Each row comes from the steps of one walk. Every step used is in the known rows, and no mark comes twice. Write the walk behind each row, first mark first.
(in the rows, 128 means zero)
Known rows
pakuf-fozil-tekat-bavus: [132 157 147 146 128 161 124 189 137 149 149  82 127 117 130 112 105 131
 171 109  33 117 116 181 145  62 136 142 142 101 100 136 116 133 109 156
  98  94 110]
bavus-fozil-dirirop-pakuf: [150 101  60 117 140 100 153 157 142 144 157 149 100 124 121 120 123 127
 103 105 191 140  97 147 138  89 142 110 131 118 116 130  97 129 133 131
 114 177 146]
tekat-bavus: [138 110 138 140 157 170 130 160 129 153 135  95 119 117 146 127 113 130
 154 125  45 118 137 149 147  97 155 135 154 107 147 153  69 130 133 153
 113 143 138]
dirirop-pakuf-bavus: [162  75 106 151 154  96 147 138 130 157 143 112 114 146 164 152  73 146
 146 119 131 133 141 152 123 105 165 125 134 130 107 176 100 124 143 137
 130 161 136]
reles-pakuf-fozil-tekat-dirirop-bavus: [175 196 184 168  72 128 127 129 154 129  99 156 148 106  85 151  97 128
 115 126 180 130  87 159 135 126 165 119 150 114 142 134 138 124 118 145
 105  94  90]
bavus-pakuf-fozil: [142 155 130 166 153 164 162 138 152 143 120 105 119 151 132  78  85 141
 142 118  28  80 107 122 144  91 201 104 118 131 124 172 166 127  96 148
 138 139 157]
reles-pakuf-tekat-dirirop-bavus-fozil: [167  81 178 148  92  90 143 106 177 115 112 173 123 105 103 169  90 131
  94 111 247 150  90 156 137 104 145  88 150 151 198 142 111 131 125 147
 112 114  97]
tekat-dirirop-bavus-fozil-pakuf-reles: [128 126 136 151  38 159 133 131 128 126  98 183 113  94 102 147  76 146
 127  91 210 139 102 153 139 108 174  94 118 156 180 100 161 141 122 141
 121 128 154]
dirirop-bavus-fozil-tekat-pakuf-reles: [137 101 149 160  97 113 116 119 119 118 103 152 135  81  98 112 102 143
 118  75 153 148  92 149 127  86 132 100 108 148 104  94 108 145 107 137
 110  88 112]
reles-pakuf: [178  79 144 139 139 144 162 130 128 143 117 124 125 109 126 112 125 108
 107 153 127 121 103 125 150 122 178  97 155 111 187 162 113 128 111 133
 121 112 132]
tekat-dirirop: [133 140 136 162 101 133 126 131 132 136 113 121 129 123 119 125 108 119
 132 159 124 114 129 123 147 106 157 115 158 128 187 155 111 132 136 134
 117 208 150]
pakuf-dirirop: [136 142 137 135 133 162 134 152 120 142 152 106 132 104 116 136 116 129
 141 171  98 119 110 108 135  94 134 133 154 134 139 167 103 134 130 131
 131 152 121]
reles-pakuf-bavus: [163  31 147 152 151 122 150 111 131 155 123  96 128 119 153 114  94 129
 105 147 141 136 123 146 135 114 162  98 158 128 149 173 144 124 130 132
 131  95 129]
dirirop-bavus: [175 142 143 165 128 142 140 126 139 143 113 141 134 103 108 154  98 122
 104 118 112 118 120 112 130 115 191 126 139 131 141 165  66 124 134 158
 134 108 119]
bavus-fozil: [134  66 106 142 111 113 162 132 148 139 147 108 114 119 112  95 105 125
 119 116 105 117 114 143 151  60 150  81 131 149 189 154 111 139 122 162
 116 145 147]
pakuf-bavus: [140  60 124 164 154 120 142 130 128 159 137  78 127 126 151 117  81 131
 120 137  90 124 143 138 130  82 148 112 149 145 129 177 129 127 139 145
 138 119 142]
tekat-pakuf-fozil-dirirop: [111 121 117 148 172 141 140 152 125 136 117 119 127 112 138  74 118 126
  88 141  82 119  91 130 129  81 121 145 132 151  81 138 138 128 123 126
 129 127 136]
fozil-dirirop: [134 111  83 136 158 145 138 153 123 155 141 118 118 101 114  93 140 101
  74 148 122 123 104 116 144  89 141 123 156 115 111 139 115 128 128 125
 134 133 146]
fozil-pakuf-reles: [135  95 117 144  91 186 148 166  97 147 112 148 106  91 127 119 100 123
 139 121 120 121 110 126 143  94 185 109 118 141 159 120 156 143  96 121
 136 114 162]
tekat-fozil-dirirop: [127 138  96 132 124 149 135 141 124 136 147 104 125  92 116  77 145 112
  66 136 112 115 116 144 146  62 177 125 148  96 137 134  98 125 113 136
 131 182 167]
pakuf-dirirop-bavus-fozil: [147 132 140 141 106 141 137 118 154 129 147 138 137 102  90 153  92 147
 117 118 158 137  98 133 128  91 133 108 136 155 147 149  93 132 142 162
 123 115 105]
bavus-fozil-dirirop: [120  78  72 127 132 123 146 144 141 146 153 119 113 104 105  80 132 114
  74 123 145 134  93 136 149  60 123  96 146 135 138 127 127 133 129 139
 125 136 149]
pakuf-dirirop-bavus-fozil-tekat: [147 160 124 142  89 112 130 140 147 138 160 127 142  83  72 143 109 129
 117 103 159 149  85 148 137  61 109 105 138 132 114 123  99 138 118 148
 112 102  83]
dirirop-pakuf: [174 125 102 140 140 113 158 157 128 145 138 141 109 135 139 150 103 127
 148 119 125 118 123 130 135 112 185 127 128 113 135 166  67 129 124 134
 117 184 138]
bavus-fozil-pakuf-tekat: [128  49 113 134 116 111 178 167 147 143 143 136  92 101 142 148  89 110
 112 102 146 139  95 151 148  28 119  99 124 177 176 132 124 146  91 127
 135 121 128]
pakuf-dirirop-bavus: [165 174 158 150 124 165 124 131 134 137 129 141 146  94  99 172 102 137
 120 141 127 128 108 105 119 125 154 141 149 136 119 164  73 125 143 147
 137 110  99]
tekat-dirirop-pakuf: [159 155 117 146 105 103 135 149 134 136 118 154 115 141 132 165 100 133
 154 132 170 124 129 134 139 126 176 126 143 113 159 156  78 129 134 126
 108 238 142]
dirirop-bavus-fozil: [158 104 129 154 104 119 151 114 160 133 130 142 125 111  95 133  90 136
 104  93 141 127 110 141 137  84 167  92 127 151 161 151  85 132 137 176
 121 112 123]
dirirop-pakuf-reles: [168 106 130 141 115 146 139 163 108 132 130 157 107 117 122 136 104 142
 171 112 152 117 118 131 128 132 208 121 116 111 127 144 115 136 113 127
 117 138 140]

Write each row's walk
[141 159 117 145 160 172 136 132 133 146 134 112 129 123 126 120 115 139
 141 149  74 106 104  87 144 102 154 106 147 119 123 157 120 129 114 116
 145 188 144]
bavus-pakuf-dirirop
[132 136 106 147  55 126 150 126 148 139 103 169 117 110 114 162  76 131
 102  99 184 141 103 148 148  80 151  93 128 165 195 113 116 136 129 150
 124 171 154]
tekat-dirirop-bavus-fozil-pakuf
[147 103 122 159 124  84 128 130 135 148 129 123 118 153 158 165  70 151
 154 132 181 139 143 156 125 117 153 123 147 129 128 167 114 122 155 130
 119 213 145]
tekat-dirirop-pakuf-bavus
[138 107  93 141  95  88 148 152 142 146 161  96 123 102  95  95 117 109
 121  96 110 132 100 158 156  28 119  82 135 128 146 126 118 146 100 145
 102 131 116]
bavus-fozil-tekat
[139 134 126 139 142 145 116 175 125 156 147  87 127 104 130 124 121 118
 151 111  44 132 128 166 152  69 128 130 157  90 115 126  74 135 114 140
 101 127 114]
fozil-tekat-bavus
[124  66 119 169 159  77 123 118 118 151 120  79 139 111 160 113  87 131
 108 123  78 147 126 151 130  60  88 114 139 145  85 139 106 135 121 119
 125 142 120]
fozil-tekat-pakuf-bavus
[164 105 167 148 131 156 173 146 141 134 123 117 125 125 125  91 107 126
 130 147  95 102  94 142 141 109 194 115 137 131 160 174 166 127 103 149
 119  75 120]
reles-pakuf-fozil
[144 117 123 161 124  74 133 110 139 128 111 133 142  95 117 124 103 130
  89  79 125 148  96 149 137  61  95 101 120 152 112 111  68 141 115 144
 109 135 108]
dirirop-bavus-fozil-tekat-pakuf
[161 139 110 153  85  97 141 135 154 141 144 123 135  93  79 129 105 119
 102  80 142 140  98 157 143  54 132  88 131 127 126 123  95 139 110 157
 107  99 100]
dirirop-bavus-fozil-tekat
[154  91 137 155 181 124 159 147 156 142 125 121 108 120 144 129 107 118
 118 111  80 108 113 109 146  76 162  98 137 130 126 164 110 133  84 116
 145 147 135]
bavus-pakuf-tekat
[151 105 133 160 139 180 139 131 121 140 106 129 114 119 116  83 107 141
 144 112  84  99 113 104 146 125 207  86 122 111 134 140 154 134  93 123
 137 142 171]
bavus-pakuf-reles
[181 163 123 170 155 153 148 107 154 147  94 144 129 126 119 133  95 135
 102  98  83 103 117  94 141 121 209  96 131 112 122 156  90 122 116 140
 145 151 148]
dirirop-bavus-pakuf
[149 125 114 159 109  69 123 141 135 152 135 115 123 139 143 162  80 142
 154 119 175 150 132 174 128  95 130 120 149 115 107 142 116 129 140 119
 110 196 124]
fozil-tekat-dirirop-pakuf-bavus
[170 184 150 176 143 168 154 124 165 137 101 132 127 142 117 111  74 148
 127 103  52  84 106 116 133 107 215 114 115 132 108 169 141 120 108 160
 141 115 137]
dirirop-bavus-pakuf-fozil
[158  92 151 129 180 122 138 189 144 142 149 127  99 125 171 187 102 136
 170 102 108 140 128 164 133  94 139 153 142 111 113 154  45 130 119 131
 110 131 108]
dirirop-pakuf-tekat-bavus
[139  96 158 148 119 124 149 147 139 121 149  98 121  99 136 118 116 118
 105 119  96 108 126 159 139  41 183 121 134 124 176 164  77 133  84 145
 131 169 136]
pakuf-tekat-fozil
[176 129 157 138 130 137 141 125 149 123 121 158 133  72 111 142 132 114
  32 117 209 141  91 152 128 100 181 129 152 102 130 137  79 118 109 131
 136  84 115]
reles-pakuf-tekat-fozil-dirirop-bavus
[175 149 149 148 137 167 145 135 147 136 113 161 134 100 100 122 110 124
  66 130 171 126  79 134 123 130 182 135 146 121  99 146 139 115 124 145
 131  47 105]
reles-pakuf-fozil-dirirop-bavus
[114  60 107 117 164 127 134 173 153 141 167 117 104 101 131 115 128 121
  93 107 149 151  97 170 145  52  85 120 156 127 116 117 107 133 124 138
 115 104 120]
pakuf-tekat-bavus-fozil-dirirop
[149 120 124 132 145 165 157 154 134 141 136 126 123 110 118  76 131 111
  80 154 136 118  76 140 139 102 159 124 150 120 116 146 177 122 112 129
 126  70 129]
reles-pakuf-fozil-dirirop
[136  90 106 114 128 154 120 175 119 135 152 160  95 113 121 123 119 156
 150  88 191 146 103 172 131 117 160 123 125 102 101 104 119 133 129 133
 101 130 144]
tekat-bavus-fozil-dirirop-pakuf-reles
[156 167 134 155 138 162 139 146 147 138 122 149 133 104  98 121 103 126
  77 124 122 118  93 133 120 109 168 146 138 132  77 150 128 118 134 156
 136  68 113]
pakuf-fozil-dirirop-bavus
[143  90 134 122 140 133 146 147 132 125 145 122 118  80 129 101 150 104
  50 140 177 131  91 163 142  65 159 120 154  97 146 134 110 125  88 116
 131 125 133]
reles-pakuf-tekat-fozil-dirirop
[136 166 123 162  85 108 113 151 132 143 125 114 134 108  97 126 121 107
 136 141 128 128 118 142 153  80 130 111 160 109 151 129 113 137 115 123
 104 195 123]
fozil-tekat-dirirop
[144  23 167 122 147 121 150 149 164 132 149 120 105 110 145 133 112 131
 132 102 142 148 102 185 151  73 116  98 150 130 181 141 102 136 109 147
 102  85 107]
reles-pakuf-tekat-bavus-fozil
[170 108 157 133 102 139 149 106 157 127 135 152 138  98  92 151 105 143
 103 123 203 145  82 137 132 115 143  99 144 141 165 145 105 128 135 156
 120  90  96]
reles-pakuf-dirirop-bavus-fozil
[147  98 124 117 192 129 130 199 139 145 157 139  97 115 164 175 119 129
 138 107 139 148 114 166 128  93 119 162 152 102  83 135  56 126 124 119
 112 132 110]
fozil-dirirop-pakuf-tekat-bavus
[168 168  94 157 172 154 138 116 153 152 102 153 126 114 111 119 116 125
  65 107 119 117 100  91 141 122 184 104 142 103  84 133 104 117 120 126
 151 150 156]
fozil-dirirop-bavus-pakuf
[134 159  94 148 172 171 150 154 146 148 129 120 116 131 120  62 115 127
  95 132  73  97  89 116 144  85 167 114 135 118  82 144 176 122 105 129
 141 132 162]
bavus-pakuf-fozil-dirirop
[151 134 163 138 133 163 135 179 136 147 144  96 129 113 131 109 112 129
 157 117  66 127  97 187 150  84 139 131 150  90 117 132 130 130  98 147
  94  71  98]
reles-pakuf-fozil-tekat-bavus
[159  91 105 128 174  95 151 183 139 138 151 155  98 108 138 161 121 108
 104 120 189 141  98 139 127  85 137 142 144 122  89 146  82 129 110 104
 130 140 110]
fozil-dirirop-pakuf-tekat
[126 190 146 168  76 120 122 159 140 134 127 107 135 121 100 107 100 120
 154 139 107 112 106 158 144  72 132 121 147 124 137 138 156 136 108 135
 102 160 114]
pakuf-fozil-tekat-dirirop
[144 115  92 140  84 137 168 133 145 148 116 157 112 104 122 150  78 128
  94  85 147 137 101 142 145  60 159  93 117 168 176 124 103 138 121 154
 134 131 149]
dirirop-bavus-fozil-pakuf
[144  82 126 142 108 112 171 156 157 136 129 157 103  93 133 177  79 117
  94  86 173 144  95 153 137  48 134 106 123 178 160 129 107 141 101 138
 139  96 115]
dirirop-bavus-fozil-pakuf-tekat
[120 107 142 147 101 121 145 165 134 138 110 144 106 106 143 171  93 107
 124 140 162 134 112 137 147  73 125 121 152 156 185 136 126 138 105 106
 130 188 136]
fozil-pakuf-tekat-dirirop
[138 156 145 155 168 188 144 154 158 146 124  99 116 155 153  89  87 155
 165 109   4  87 118 142 146  96 183 121 126 116 116 159 143 123 108 159
 124 139 152]
tekat-bavus-pakuf-fozil
[112  95 133 145  83 102 153 156 152 132 125 148 102 112 134 159  87 116
 122 121 187 143 102 154 152  51 109 100 144 174 200 123 137 143 106 121
 122 188 139]
bavus-fozil-pakuf-tekat-dirirop
[150  51 117 143 110  77 147 125 147 152 149  91 130 107 119  99 104 121
 106 105 161 156 101 183 149  54 114  66 146 130 139 131 155 138 106 138
 106  81 108]
reles-pakuf-bavus-fozil-tekat
[160 146 125 159 142 184 123 122 129 142  96 170 123 100  94 106 116 140
  91 101 146 117  97 101 131 141 212 102 126 102  82 118 143 125 110 122
 147 109 158]
fozil-dirirop-bavus-pakuf-reles
